(in the rows, 100 means zero)
Known rows, with every step that occurs
bufe, nakar, lomavof, numeku: 124; 20; 138; 58; 102; 66; 97; 86; 128; 131; 74; 128; 92; 73; 102; 70; 93; 84; 142; 148; 83; 91; 52; 122; 123; 49; 131; 89; 98; 136; 149; 105; 106; 85; 133; 85
nakar, bufe, gofuf, nodu: 130; 70; 85; 80; 102; 97; 96; 82; 122; 75; 109; 92; 65; 133; 54; 130; 121; 131; 99; 100; 123; 108; 147; 130; 139; 80; 65; 107; 96; 146; 91; 123; 89; 97; 152; 94
debebog, parun, numeku, lomavof: 99; 104; 132; 108; 110; 108; 108; 106; 97; 118; 63; 104; 82; 76; 115; 90; 20; 68; 74; 109; 93; 90; 65; 61; 79; 119; 144; 113; 116; 84; 113; 108; 120; 118; 46; 80
lomavof, numeku, parun, debebog, nakeg, gofuf, nodu: 120; 121; 84; 59; 87; 60; 102; 83; 125; 107; 80; 123; 97; 133; 74; 85; 101; 61; 98; 35; 139; 103; 114; 135; 104; 128; 32; 77; 97; 128; 106; 117; 145; 81; 110; 117
numeku, lomavof, gofuf, nakeg, debebog: 107; 88; 101; 137; 87; 138; 99; 131; 113; 109; 114; 78; 99; 50; 113; 113; 132; 145; 99; 146; 115; 97; 112; 136; 99; 103; 101; 108; 98; 69; 92; 88; 77; 72; 119; 87
gofuf, lomavof, numeku, parun, debebog: 70; 110; 120; 51; 85; 85; 93; 67; 73; 97; 87; 151; 107; 83; 130; 87; 83; 38; 94; 72; 88; 78; 41; 112; 130; 88; 120; 104; 108; 135; 87; 99; 112; 89; 84; 114
nodu, gofuf, pegu: 81; 77; 64; 134; 101; 78; 110; 84; 54; 71; 97; 75; 106; 133; 70; 115; 139; 135; 119; 85; 91; 112; 123; 40; 78; 48; 97; 91; 85; 87; 89; 122; 69; 136; 93; 99
nakar, lomavof, numeku, parun, debebog, nakeg: 115; 94; 104; 66; 87; 71; 146; 84; 110; 129; 79; 124; 93; 78; 175; 63; 79; 71; 104; 81; 103; 64; 75; 104; 143; 118; 85; 120; 101; 146; 126; 99; 125; 82; 104; 81
nodu, gofuf, lomavof, numeku, parun: 66; 68; 98; 65; 60; 70; 53; 116; 101; 96; 83; 117; 113; 125; 61; 58; 116; 47; 93; 82; 94; 102; 94; 101; 85; 86; 133; 108; 103; 126; 85; 101; 81; 88; 85; 102
nodu, gofuf, nakeg, debebog: 67; 93; 77; 133; 73; 78; 80; 110; 78; 81; 110; 85; 112; 119; 79; 125; 128; 131; 115; 104; 85; 126; 123; 125; 105; 74; 82; 70; 79; 64; 92; 81; 74; 67; 131; 81
nakeg, gofuf: 96; 86; 91; 123; 111; 73; 74; 96; 105; 82; 119; 113; 105; 142; 52; 111; 112; 154; 85; 132; 72; 99; 116; 116; 83; 82; 73; 87; 88; 65; 127; 108; 107; 116; 111; 117
pegu, gofuf, lomavof, numeku, parun, debebog: 85; 112; 110; 89; 91; 113; 81; 85; 87; 83; 106; 159; 122; 90; 112; 73; 99; 87; 117; 51; 80; 100; 63; 102; 113; 112; 132; 114; 100; 170; 96; 96; 106; 86; 85; 136
nakar, bufe, gofuf, nakeg, debebog, parun: 85; 106; 73; 133; 64; 135; 119; 105; 118; 73; 119; 52; 85; 119; 111; 120; 139; 109; 92; 77; 137; 147; 113; 122; 133; 141; 61; 97; 70; 116; 68; 87; 73; 43; 164; 44
bufe, nakar, lomavof: 101; 11; 127; 92; 148; 66; 113; 83; 116; 109; 91; 110; 90; 82; 102; 104; 91; 108; 121; 159; 62; 86; 73; 110; 105; 33; 134; 121; 105; 114; 142; 97; 111; 119; 142; 74
lomavof, gofuf, nakeg, debebog, parun, numeku: 94; 154; 105; 127; 60; 102; 98; 129; 111; 101; 108; 70; 110; 109; 98; 119; 105; 74; 106; 108; 158; 138; 105; 114; 87; 157; 90; 71; 96; 71; 93; 54; 78; 72; 117; 74
nodu, gofuf: 86; 82; 82; 118; 100; 54; 76; 94; 77; 82; 103; 107; 96; 144; 51; 119; 107; 140; 80; 121; 67; 103; 115; 95; 89; 53; 101; 92; 96; 79; 110; 97; 75; 119; 93; 114
lomavof, numeku, parun, debebog, nakeg: 98; 126; 102; 61; 93; 54; 129; 62; 89; 117; 74; 125; 102; 104; 130; 77; 77; 40; 94; 56; 80; 64; 74; 95; 129; 126; 72; 97; 87; 122; 102; 111; 154; 89; 88; 120
nodu, gofuf, lomavof: 74; 82; 107; 87; 112; 94; 65; 105; 84; 79; 129; 101; 104; 116; 80; 111; 113; 124; 91; 130; 60; 110; 129; 101; 95; 41; 124; 111; 116; 101; 86; 100; 52; 121; 85; 115
numeku, parun: 47; 82; 97; 109; 117; 35; 109; 63; 86; 100; 71; 117; 97; 135; 67; 108; 84; 73; 58; 80; 68; 68; 82; 81; 84; 94; 101; 130; 73; 74; 103; 96; 147; 126; 112; 82
nakar, bufe, gofuf: 126; 74; 89; 105; 97; 119; 101; 93; 110; 81; 127; 87; 67; 137; 86; 116; 130; 137; 97; 124; 78; 94; 118; 114; 137; 86; 79; 118; 90; 123; 89; 119; 83; 100; 139; 104
gofuf, nakeg, debebog, parun: 41; 115; 97; 134; 83; 60; 117; 76; 79; 89; 94; 75; 121; 93; 114; 109; 97; 86; 79; 74; 115; 125; 92; 101; 113; 120; 71; 95; 73; 71; 82; 66; 107; 81; 153; 36
numeku, parun, debebog: 54; 114; 100; 115; 129; 49; 126; 43; 64; 75; 96; 138; 93; 125; 91; 140; 77; 91; 74; 66; 63; 73; 63; 85; 106; 79; 96; 116; 89; 91; 100; 94; 127; 119; 101; 109
gofuf, nodu: 84; 78; 108; 83; 120; 33; 97; 56; 75; 91; 79; 118; 94; 110; 55; 125; 73; 114; 83; 104; 96; 96; 120; 109; 111; 57; 78; 95; 96; 91; 109; 103; 117; 132; 136; 94
numeku, lomavof, gofuf, pegu: 118; 75; 80; 139; 120; 142; 128; 106; 96; 103; 97; 69; 83; 63; 96; 98; 137; 149; 107; 122; 113; 76; 110; 51; 80; 81; 123; 132; 111; 82; 86; 135; 72; 136; 74; 108
lomavof, gofuf, nakeg, debebog, parun: 71; 121; 85; 142; 71; 82; 108; 109; 108; 81; 113; 64; 112; 102; 82; 110; 132; 118; 64; 99; 151; 125; 113; 115; 101; 131; 73; 90; 87; 76; 75; 65; 63; 71; 149; 55
parun, numeku, lomavof, gofuf, nakeg: 147; 99; 113; 124; 93; 132; 93; 122; 104; 131; 97; 79; 76; 68; 105; 105; 108; 105; 125; 159; 108; 75; 131; 101; 78; 142; 125; 110; 101; 72; 112; 118; 90; 89; 68; 111
bufe, gofuf: 109; 72; 104; 98; 119; 87; 81; 83; 104; 95; 108; 77; 73; 142; 55; 106; 111; 156; 65; 123; 74; 86; 117; 101; 105; 90; 66; 92; 72; 89; 91; 120; 94; 118; 109; 134

Rows
120; 78; 103; 121; 123; 123; 94; 122; 111; 109; 108; 108; 77; 74; 73; 104; 113; 163; 66; 163; 83; 72; 113; 103; 89; 77; 120; 134; 125; 73; 106; 111; 75; 119; 75; 122
numeku, lomavof, gofuf
97; 87; 119; 102; 129; 139; 63; 102; 97; 82; 122; 127; 116; 94; 101; 86; 93; 140; 102; 121; 36; 105; 125; 101; 104; 65; 135; 130; 101; 132; 98; 103; 87; 138; 110; 114
pegu, gofuf, lomavof
126; 109; 109; 115; 80; 154; 93; 142; 113; 129; 111; 79; 98; 49; 127; 116; 104; 103; 134; 151; 118; 102; 102; 136; 85; 124; 122; 86; 106; 64; 116; 81; 92; 59; 86; 101
parun, numeku, lomavof, gofuf, nakeg, debebog
117; 122; 115; 65; 102; 133; 98; 97; 118; 99; 106; 130; 129; 83; 142; 49; 95; 59; 111; 52; 67; 92; 100; 105; 132; 129; 102; 115; 88; 180; 86; 109; 122; 96; 88; 124
pegu, gofuf, lomavof, numeku, parun, debebog, nakeg
112; 131; 105; 82; 144; 74; 135; 61; 73; 102; 116; 114; 94; 101; 140; 121; 70; 113; 92; 116; 44; 72; 108; 104; 148; 81; 64; 102; 106; 101; 89; 106; 126; 127; 107; 129
parun, debebog, nakeg
118; 69; 99; 103; 118; 99; 91; 105; 121; 114; 91; 101; 74; 70; 47; 113; 98; 159; 68; 136; 124; 91; 139; 118; 86; 73; 102; 123; 131; 93; 103; 112; 82; 114; 91; 110
numeku, lomavof, gofuf, nodu
91; 131; 120; 100; 103; 66; 104; 81; 83; 96; 71; 100; 101; 118; 85; 110; 39; 60; 80; 100; 103; 102; 80; 64; 89; 117; 113; 98; 101; 75; 113; 88; 119; 118; 77; 80
debebog, parun, numeku
125; 122; 116; 117; 98; 126; 102; 133; 132; 125; 81; 95; 72; 79; 78; 93; 62; 101; 70; 129; 130; 102; 94; 72; 72; 137; 139; 117; 138; 68; 98; 95; 80; 109; 42; 106
debebog, parun, numeku, lomavof, gofuf
104; 138; 113; 108; 94; 149; 99; 149; 119; 117; 93; 87; 90; 64; 104; 106; 58; 101; 85; 126; 138; 126; 70; 103; 78; 120; 144; 97; 148; 75; 96; 64; 79; 76; 55; 94
nakeg, debebog, parun, numeku, lomavof, gofuf
86; 100; 90; 150; 94; 117; 90; 99; 84; 81; 116; 103; 136; 96; 102; 107; 112; 139; 130; 89; 67; 123; 119; 126; 109; 109; 94; 97; 55; 102; 115; 75; 104; 81; 163; 82
pegu, gofuf, nakeg, debebog
148; 104; 95; 114; 109; 148; 117; 132; 98; 124; 88; 69; 84; 71; 117; 98; 111; 116; 139; 127; 126; 73; 103; 50; 66; 102; 146; 108; 119; 90; 101; 128; 88; 137; 47; 116
parun, numeku, lomavof, gofuf, pegu
60; 90; 101; 113; 92; 72; 105; 78; 68; 96; 106; 94; 125; 90; 119; 123; 101; 102; 115; 106; 84; 95; 94; 129; 117; 91; 75; 88; 71; 69; 113; 75; 117; 83; 161; 73
gofuf, nakeg, debebog
67; 145; 115; 117; 67; 84; 109; 89; 73; 103; 85; 85; 121; 102; 115; 114; 58; 43; 116; 75; 123; 125; 92; 99; 97; 144; 91; 73; 85; 77; 104; 63; 118; 79; 124; 48
gofuf, nakeg, debebog, parun, numeku
120; 88; 106; 61; 122; 127; 75; 118; 145; 110; 145; 75; 114; 100; 129; 84; 118; 109; 90; 139; 67; 100; 154; 129; 111; 88; 74; 105; 114; 92; 96; 115; 103; 142; 114; 115
debebog, nakeg, gofuf, lomavof
101; 100; 120; 57; 83; 121; 78; 92; 103; 101; 101; 114; 85; 113; 98; 80; 113; 79; 85; 61; 108; 85; 62; 119; 117; 111; 96; 88; 94; 156; 71; 118; 91; 76; 76; 149
bufe, gofuf, lomavof, numeku, parun, debebog
70; 137; 88; 135; 55; 76; 90; 118; 88; 89; 91; 72; 118; 127; 89; 119; 88; 63; 121; 70; 134; 153; 115; 96; 78; 132; 98; 55; 86; 76; 92; 62; 76; 54; 99; 61
nodu, gofuf, nakeg, debebog, parun, numeku
82; 110; 110; 65; 81; 107; 81; 93; 111; 92; 116; 147; 113; 112; 103; 85; 120; 76; 99; 74; 106; 104; 59; 129; 99; 103; 99; 85; 110; 116; 94; 112; 102; 80; 78; 135
nakeg, gofuf, lomavof, numeku, parun, debebog
130; 121; 88; 134; 105; 149; 131; 120; 106; 113; 78; 55; 82; 75; 106; 92; 96; 91; 108; 90; 160; 110; 98; 18; 54; 139; 146; 109; 121; 91; 81; 123; 77; 123; 39; 80
debebog, parun, numeku, lomavof, gofuf, pegu
69; 148; 121; 96; 94; 89; 104; 102; 74; 97; 81; 106; 119; 101; 105; 120; 33; 63; 100; 86; 109; 123; 59; 100; 101; 104; 111; 76; 106; 73; 104; 55; 121; 100; 97; 70
nakeg, debebog, parun, numeku
115; 116; 87; 80; 83; 80; 105; 89; 128; 115; 97; 121; 99; 128; 98; 77; 112; 67; 97; 63; 105; 90; 96; 119; 104; 142; 53; 82; 83; 99; 112; 122; 140; 82; 89; 129
lomavof, numeku, parun, debebog, nakeg, gofuf
93; 78; 111; 90; 83; 110; 60; 106; 118; 100; 80; 137; 126; 98; 87; 43; 104; 63; 111; 76; 72; 96; 91; 96; 84; 117; 137; 133; 74; 150; 104; 97; 118; 99; 98; 102
pegu, gofuf, lomavof, numeku, parun
121; 118; 64; 101; 83; 98; 138; 87; 102; 104; 91; 91; 116; 126; 125; 65; 149; 59; 129; 28; 123; 98; 95; 60; 96; 149; 54; 75; 74; 117; 93; 142; 137; 92; 95; 113
lomavof, numeku, parun, debebog, nakeg, gofuf, pegu
115; 91; 129; 94; 124; 114; 88; 102; 88; 126; 78; 115; 80; 70; 123; 103; 34; 88; 117; 138; 56; 60; 87; 91; 84; 87; 143; 110; 120; 78; 134; 115; 130; 124; 50; 120
parun, numeku, lomavof
102; 83; 67; 133; 113; 98; 112; 88; 84; 78; 118; 79; 111; 131; 86; 107; 143; 139; 122; 89; 106; 104; 112; 67; 68; 82; 81; 89; 79; 73; 108; 134; 106; 132; 113; 99
nakeg, gofuf, pegu
108; 134; 114; 95; 94; 128; 98; 148; 126; 120; 81; 92; 95; 55; 75; 117; 54; 100; 79; 93; 180; 139; 101; 117; 79; 115; 124; 91; 149; 97; 96; 61; 93; 78; 79; 81
nakeg, debebog, parun, numeku, lomavof, gofuf, nodu
130; 128; 89; 79; 135; 87; 107; 74; 111; 95; 127; 115; 94; 125; 87; 135; 101; 138; 91; 86; 97; 111; 156; 139; 128; 85; 23; 74; 111; 106; 107; 109; 117; 113; 124; 126
parun, debebog, nakeg, gofuf, nodu
92; 122; 57; 129; 131; 104; 156; 76; 94; 87; 109; 72; 103; 134; 126; 114; 143; 92; 104; 33; 104; 92; 115; 55; 81; 119; 59; 105; 73; 99; 85; 134; 132; 131; 103; 108
numeku, parun, debebog, nakeg, gofuf, pegu
142; 95; 110; 29; 79; 118; 56; 121; 148; 131; 124; 98; 122; 95; 131; 40; 117; 81; 109; 136; 87; 96; 126; 142; 119; 108; 72; 83; 106; 111; 105; 122; 112; 107; 106; 114
debebog, nakeg, gofuf, lomavof, numeku
112; 133; 93; 132; 95; 176; 130; 148; 103; 107; 92; 56; 96; 52; 130; 102; 95; 96; 118; 79; 166; 132; 76; 55; 65; 129; 148; 91; 122; 88; 83; 91; 77; 100; 55; 76
nakeg, debebog, parun, numeku, lomavof, gofuf, pegu
128; 27; 108; 101; 139; 90; 106; 109; 146; 111; 113; 100; 74; 88; 67; 112; 129; 139; 109; 180; 97; 97; 95; 115; 100; 50; 127; 114; 117; 111; 135; 97; 67; 106; 139; 101
bufe, nakar, lomavof, gofuf
129; 71; 94; 123; 110; 82; 108; 119; 119; 108; 113; 108; 85; 95; 99; 112; 125; 176; 79; 174; 111; 76; 115; 113; 111; 70; 106; 122; 113; 85; 129; 85; 59; 115; 130; 94
nakar, lomavof, gofuf
120; 126; 68; 118; 136; 122; 147; 79; 85; 83; 141; 74; 105; 125; 131; 113; 142; 132; 126; 68; 93; 95; 129; 69; 111; 95; 50; 77; 88; 99; 87; 139; 103; 128; 107; 123
parun, debebog, nakeg, gofuf, pegu
69; 102; 102; 72; 69; 81; 77; 93; 82; 77; 106; 142; 107; 111; 94; 84; 118; 72; 99; 61; 95; 103; 72; 107; 100; 73; 122; 92; 118; 135; 76; 102; 73; 76; 56; 136
nodu, gofuf, lomavof, numeku, parun, debebog
79; 126; 126; 102; 100; 123; 105; 123; 93; 117; 81; 105; 100; 51; 133; 103; 19; 67; 92; 90; 100; 119; 51; 91; 92; 113; 144; 102; 123; 76; 116; 71; 120; 83; 59; 71
nakeg, debebog, parun, numeku, lomavof
92; 116; 95; 48; 87; 95; 86; 104; 104; 103; 103; 107; 110; 102; 128; 67; 114; 40; 105; 62; 90; 101; 103; 102; 119; 96; 94; 96; 115; 154; 65; 103; 92; 86; 65; 127
nodu, gofuf, lomavof, numeku, parun, debebog, nakeg
